(in the rows, 128 means zero)
Known rows, with every step that occurs
K/D/P: [147 146 192 137  98 118 165 172 126 141 139 124 168 148 154 102 145 121
  63 130]
P/G/R: [106  84 141 171 109 100 138 163 155 130 167 122 175 159 114 116 139  61
 181 131]
L/K/G: [100 166 149 111 157 126 119 144 111 149 102 130 114 135 148 118 133 115
 187 116]
D/P/L/K/G: [ 45 192 156 128 142 170 138 133  84 123 116 132 170 120 125 143  97 137
 127 174]
R/G/B/L/K/D/P: [142 121  90  65 109 165 105  78 100 106 108 106 122 118 113 141 110 228
  59 143]
B/G/R: [165  81 144 165  92 136 149 148 159 105 170 106 170 151 154  42 134  53
 155 137]
R/G: [149 142 181  96 135 125 119 184 182 170 169  75 146 136 131 103 151  87
 155 102]
P/G/B: [132  84 135 148 135 108 127 161 159 162 162 160  95 134 115 114 166  80
 186  87]
D/K: [129 153 188 162 103 136 196 185 158 164 175 119 190 123 119  74 169  57
 119 144]
R/G/B/L: [169  93  98 108 133 124 119 157 155 132 155  93 115 106 122  96 161 100
 124  87]
P/G: [127 123 165 151 138 105 101 187 168 161 159 143 145 142 131 119 157  57
 187 118]
K/G: [121 159 165 140 152  93 139 191 142 152 131 136 131 137 155 106 164  67
 181  82]
D/R/G/B: [153 142 169 105 124 141 146 139 163 174 148  81 101 114 126  94 111 124
 158  75]
R/G/B: [151 101 149  96 133 128 142 164 171 172 167  93  99 129 117 100 158 106
 151  82]
K/D/R: [170 169 204 154 120  93 157 152 137 160 127 126 124 148 167 128 119  99
 120 115]
K/D/R/G: [156 164 205 107 128 116 121 145 163 179 125  76 121 141 151 166 105 143
 137 110]
K/G/B/L: [140 112  86 149 150 101 131 157 134 116 122 157 111 119 148 102 172  81
 152  57]
R/G/B/L/K/D: [157  92  80  71 138 134 107  88 124 122 111 110  77 128 117 172 122 197
 102 119]
P/G/B/L: [148  80  82 158 135 109 106 149 151 118 161 164 113 121 127 121 177  75
 152 103]
B/L/K/D: [165 128 106 118 135 104 122 116 114  97 108 144 128 132 145 144 133 136
  80 146]

Rows
[115 135 105 119 119 147  66  95 100 101 106 149 164 127 127 168 117 175
  96 190]
B/L/K/D/P/G
[175 116 122 112 130 113 125 113 146 138 124 101  92 116 146 157 117 161
 106  98]
K/D/R/G/B/L
[127  97  62 123 142 134  85  97 126 109 127 162  97 112 105 125 140 121
 158 125]
P/G/B/L/K
[ 70 132 109 132 169 142 155 115 106 135 113 156  83 126 110 163 117 130
 154 116]
P/L/K/G/B
[166 112  80 122 129 122 138 116 116 102 121 142 100 109 121  71 144 111
 104 119]
G/B/L/K
[158 171 133  79 131 136  92  79 124 126  92  80 130 116 141 171  78 190
 111 160]
B/L/K/D/R/G
[ 94 101 160 172  76 114 129 131 117 117 148 129 203 170 115 152 116 141
 121 158]
K/D/P/G/R
[175 134 103 127 128 126 140  73 100 100  86 139  75 116 139 133  90 172
  85 132]
G/B/L/K/D/R
[ 99 168 176  98 147 157 120  91 125 148 117  79 110 131 124 223  53 192
 120 176]
P/L/K/D/R/G
[ 96 120  81 141 128 117 129 115  98  68  95 122 175 129 130 116 118 112
 162 137]
B/L/K/G/R
[173 130 124 114 127 139 124 130 161 127 138  81 117  98 133 100 117 118
 123  88]
D/R/G/B/L
[106 138  99 169 124 129 178 153 130 124 134 159 151 101 121  98 177  94
 125 103]
D/K/G/B/L
[142 124  82 131 138 121  87  57 106 111  94 163  77 121 129 189  88 185
 130 142]
P/G/B/L/K/D/R
[126 114  92 150 102 132 104 144 137 103 158 151 166 114 124  90 159 107
 111 124]
D/P/G/B/L
[138  81  62 127 145 111  89  80 115 109 107 174  74 133 116 184 140 170
 128 133]
P/G/B/L/K/D
[101 132 122 113 156 126 140 122 110 146  96 150  66 127 116 106 134 142
 176  79]
L/K/G/B
[ 95 108  90 145  84 138  95  80  90  63 111 131 203 147 107 163  89 180
  95 204]
B/L/K/D/P/G/R
[108 128  77 124 108 166  86  92 107  90 129 149 145 107 102 103 120 157
 114 159]
D/P/G/B/L/K
[124 159  96 116 158 118  97 131 108 103  91 139 133 110 145 112 136 107
 150 125]
B/L/K/G
[ 24 161 138 151 112 166 167 111  83  85 120 112 204 138 104 139  73 143
 128 183]
D/P/L/K/G/R
[114 127 161 133 149 128 166 119 109 138 129 143 112 144 124 189 112 136
  83 174]
P/L/K/D
[136 151 150  72 132 144 131  73 122 168  97  94  55 130 118 168  74 224
 138 115]
L/K/D/R/G/B
[136  91  93 155 106 117 107 126 114 108 141 173 138 135 136 143 150 150
  95 127]
K/D/P/G/B/L
[128 163 175 107 100 143 144 119 100 132 110 123 142 145 136 116 113 172
  72 166]
L/K/D/P
[ 84 141 147 166 123 132 205 161 132 170 142 154 135 122 113  98 172 105
 161  97]
D/K/G/B
[110 134 157 134 145 141 165 136 130 127 150 123 132 128 117 135 115  86
 109 171]
P/L/K
